Each row comes from the steps of one walk. Every step used is in the known rows, and no mark comes twice. Write the walk behind each row, first mark first.
In the rows, zero is written as 128.
Known rows:
pepiz > zato > zilozat > lumo > bupi > dufar: [ 98 139 108 120 149 113 180 135 142 106 191 136 191 121  97 111 124 196
 143 112 101 100 160 108]
dufar > lumo > didom: [104 162 135 126 117 136 183 149 155 110 150 124 124 115  91 112 138  88
 127 111 131 114 162 107]
pepiz > zilozat > zato: [ 96 165 108 104  96  94 183 142 144  96 127 117 144 118  92 112 143 139
 142 111 124  94 168 104]
bupi > lumo > pepiz > zato: [120 145 125  94 106  95 177 133 147 122 183 131 130  82  87 110 141 153
 123 111 116 134 162  98]
didom > lumo > pepiz > zilozat > zato > faluvo > bupi > dufar: [115 165  96 112 113 102 203 120 162  71 219 110 182  70 116  96 152 172
 115 102  98 159 170 109]
lumo > pepiz: [130 162 130 133 123 114 173 144 140 129 149 124 138 109  85 111 145 167
 125 116 124 128 169 113]
zilozat > zato: [ 95 159 120 102 128 100 180 149 147 133 132 120 143 116  90 107 148 144
 142 110 125  97 163 107]
pepiz > zato > zilozat > lumo > bupi: [ 92 134 105 114 141 117 183 150 141  99 187 138 163 131  94 117 124 200
 148 100 118 100 174 118]
faluvo > zato > zilozat > lumo > pepiz: [127 140 118 123 146  87 184 147 129  88 165 134 152 131  83 105 149 206
 121 100 113 111 215 109]
pepiz > zato > faluvo > bupi > dufar: [111 164 116 103 162 117 180 134 155 140 185 149 185 129 115  92 159 115
 133 117  94 147 179 102]
pepiz > zilozat: [115 168 118 130  96 119 173 143 140  87 130 132 142 127  90 112 144 136
 139 114 123 112 170 107]
bupi > lumo: [113 148 130 123 108 131 168 145 145 108 157 131 134  95  87 103 144 136
 137 107 110 120 155  90]
dufar > lumo: [119 163 132 124 122 127 174 152 154 102 164 130 130 121  85 110 146  93
 140 110 125 118 156 110]
zato > faluvo > bupi: [116 162 121 129 152 147 176 154 147 125 172 138 161 137 109  92 158 127
 137 104 106 147 188 107]
faluvo > bupi: [105 169 130 131 139 145 174 152 146 134 163 138 155 136  87 100 169 121
 136 106 127 115 177 108]
didom > lumo > pepiz > zilozat > zato > faluvo: [118 155  91 103  92  84 203 134 155  56 184 109 139  73 113 108 130 198
 124  99 109 158 174 119]
zilozat > lumo > pepiz: [123 137 124 131 107 115 178 146 131 115 180 122 145 125  87 109 139 212
 126 105 123 122 158 112]
zilozat > zato > faluvo > bupi > didom > lumo > pepiz: [106 148 102 100 133 110 205 147 171 108 226 125 157 118 115  95 141 169
 137 100 121 165 175 105]
zato > zilozat > lumo: [109 133 112 120 140 125 175 155 135  71 154 134 151 138  89 111 136 198
 142  97 115 106 163 107]
faluvo > zato > pepiz > zilozat > lumo: [104 137 123 124  96  91 187 145 128  74 132 151 161 147  75 108 150 189
 174  91 122 108 217 100]
lumo > pepiz > zilozat > zato > faluvo > bupi: [113 170 102 107 116 104 192 139 145 107 185 111 163 108 109  99 152 151
 122 106 110 142 189 104]
lumo > pepiz > zato > faluvo: [131 155 115 100 136  92 184 141 146 130 167 136 140 112 111 105 134 166
 126 117 106 162 184 116]
zilozat > zato > faluvo: [104 154 110 101 141 101 183 151 148 126 140 119 147 117 113  99 135 152
 143 109 103 130 174 105]
zato > faluvo > bupi > didom: [113 157 118 125 149 145 176 158 155 132 180 149 165 173 111  90 146 114
 154 114 113 150 181  92]
zato > faluvo > bupi > lumo: [114 150 122 123 133 151 175 149 149 109 197 134 156 106 108  87 154 121
 134  99  96 151 177  87]
didom > lumo > pepiz: [127 156 121 132 110 116 190 140 154  89 181 127 129  84  88 112 146 194
 122 103 128 147 163 126]
zato > pepiz > lumo: [104 147 128 125 111 121 175 146 138  94 139 143 151 117  80 112 140 212
 178  93 136 129 171 112]

Write each row's walk:
[ 87 144 118  97 112  96 186 144 142 102 138 127 154 105  83 112 140 215
 180  91 136 111 167 110] -> zilozat > zato > pepiz > lumo
[120 155 111  97 146 109 187 147 157 146 204 149 159 157 110  97 141 134
 139 119 117 165 188 100] -> lumo > pepiz > zato > faluvo > bupi > didom
[116 149  88 100  90  84 203 139 165  60 193 119 143 111 117 107 116 185
 140 108 115 161 167 104] -> bupi > didom > lumo > pepiz > zilozat > zato > faluvo
[ 84 143 116  97 129 135 193 144 154 127 183 115 152  88 116  87 146 120
 123  97 102 132 178  82] -> zilozat > zato > faluvo > bupi > lumo > didom
[106 161 129 148 117 143 175 155 162 129 196 133 150 149  88 110 118  88
 161 122 132 113 155 100] -> dufar > lumo > bupi > didom
[103 133 119 125  87 119 179 147 128  63 138 141 158 133  79 116 136 206
 179  90 123 118 166 102] -> zato > pepiz > zilozat > lumo
[103 160 123 152 123 141 172 155 154 147 166 138 160 155  91 107 120 136
 161 126 129 110 165  98] -> lumo > bupi > didom
[109 152 101  88 150 106 201 143 167  75 218 154 151 126  89 110 147 165
 135 102 137 151 181 113] -> faluvo > bupi > didom > lumo > pepiz > zato > zilozat
[ 99 132 115 122 136 133 184 153 135  80 142 129 145 132  94 112 129 196
 129  98 122 105 169 104] -> zato > zilozat > lumo > didom
[112 169 111 107  92  83 186 136 140 100 145 107 142  99  89 114 141 165
 125 113 126 109 169 108] -> lumo > pepiz > zilozat > zato
[ 74 143 114 120 107 111 187 148 153 127 172 130 175 135  87 112 112 209
 202 105 143 106 168  99] -> zilozat > zato > pepiz > lumo > bupi > didom
[110 149 117 124 112 125 187 151 165  86 171 147 136 137  93 109 134 157
 153 109 134 135 157 107] -> bupi > didom > lumo
[125 152 111 127 132 135 195 149 166  97 229 140 155 129 111  95 142 167
 136 104 120 184 178 108] -> zato > faluvo > bupi > didom > lumo > pepiz
[104 142 114 153 148 138 173 140 136  97 184 126 195 118  94 108 123 201
 142 111  98  99 156 102] -> zato > zilozat > lumo > bupi > dufar
[110 166 137 133 126 132 179 134 157 117 156 123 152 105  95 107 140  85
 123 121 114 115 147  97] -> bupi > dufar > lumo > didom
[106 166 124 161 110 134 171 128 148 127 192 121 184 105  99 106 131 190
 139 120 116 105 155 111] -> pepiz > lumo > bupi > dufar
[ 96 161 111 103 153 121 187 152 152 136 169 122 162 127 111  91 158 129
 139 102 109 130 185 105] -> zilozat > zato > faluvo > bupi
[101 130 106  87 142  98 181 150 138  79 160 145 147 141  92 115 137 191
 143  98 119 108 168 113] -> pepiz > zato > zilozat > lumo
[122 150 104  93 141  90 197 138 158  62 180 138 131  78  89 120 141 201
 123  99 125 148 177 129] -> didom > lumo > pepiz > zato > zilozat
[109 163  98 102 114 101 191 143 153 110 193 121 167 145 112  96 138 136
 138 115 117 144 181  90] -> lumo > pepiz > zilozat > zato > faluvo > bupi > didom
[113 134 119  98 109  91 184 141 137 122 188 132 140 126  91 114 139 204
 127 105 128 122 163 118] -> zilozat > lumo > pepiz > zato
[ 94 147 135 125 117 102 192 141 140 110 119 148 149 123  83 106 148 190
 161  96 138 117 227 108] -> faluvo > zato > pepiz > lumo > didom
[ 99 156 130 158 118 134 173 131 142 119 168 135 195  97  85 110 127 214
 178 108 117 119 163 108] -> zato > pepiz > lumo > bupi > dufar
[115 134 111  97 132 110 190 144 142 125 227 136 161 136 111  98 149 190
 124  97 112 154 184 115] -> zilozat > lumo > pepiz > zato > faluvo > bupi
[121 162 119 129  84 132 176 132 141  88 203 122 151  85  83 102 158 132
 115 104 117 130 169  90] -> faluvo > bupi > lumo > pepiz > zilozat
[ 90 130 120 126  82 127 189 144 130  69 127 136 153 130  85 117 128 203
 166  92 129 116 171  98] -> zato > pepiz > zilozat > lumo > didom
[127 141 103  93 122  90 199 142 168  94 206 149 136 122 116 107 121 183
 141 112 118 183 173 114] -> bupi > didom > lumo > pepiz > zato > faluvo
[122 159 123  99 124  89 181 139 145 136 157 135 134 111  88 113 146 160
 126 118 127 131 174 118] -> lumo > pepiz > zato
[121 149 101  99  85  89 185 131 143  80 179 105 142  69 109 101 126 166
 124 106  94 143 167  86] -> bupi > lumo > pepiz > zilozat > zato > faluvo
[122 157 115  91 141 110 190 148 168 126 236 146 149 152 109  99 141  82
 137 115 121 168 177 100] -> dufar > lumo > pepiz > zato > faluvo > bupi > didom
[116 174 103 113 124  99 188 125 146 113 188 111 191  97 113  94 152 145
 118 118  94 140 177  96] -> lumo > pepiz > zilozat > zato > faluvo > bupi > dufar
[109 167 129 133 150 153 186 138 160 120 194 128 172 115 117  92 150  70
 118 112 100 147 168  95] -> zato > faluvo > bupi > dufar > lumo > didom
[126 157 107 128  76 107 193 138 159  57 186 135 136 118  91 115 128 176
 137 113 135 146 161 109] -> bupi > didom > lumo > pepiz > zilozat
[115 153 114  94 142 100 181 147 150 123 148 145 142 131 114 104 137 143
 142 113 103 147 184 113] -> pepiz > zato > faluvo
[ 93 144 123 147 107 137 178 150 148 117 173 146 171 145  83 113 113 207
 200 107 140 123 170 102] -> zato > pepiz > lumo > bupi > didom
[ 97 134 120 150 107 140 177 156 144 132 196 136 165 170  95 107 114 180
 163 115 129 101 156  99] -> zilozat > lumo > bupi > didom
[123 168 136 131 131 122 170 137 156 109 167 128 157 111  88 106 146  88
 134 120 108 116 142 100] -> bupi > dufar > lumo
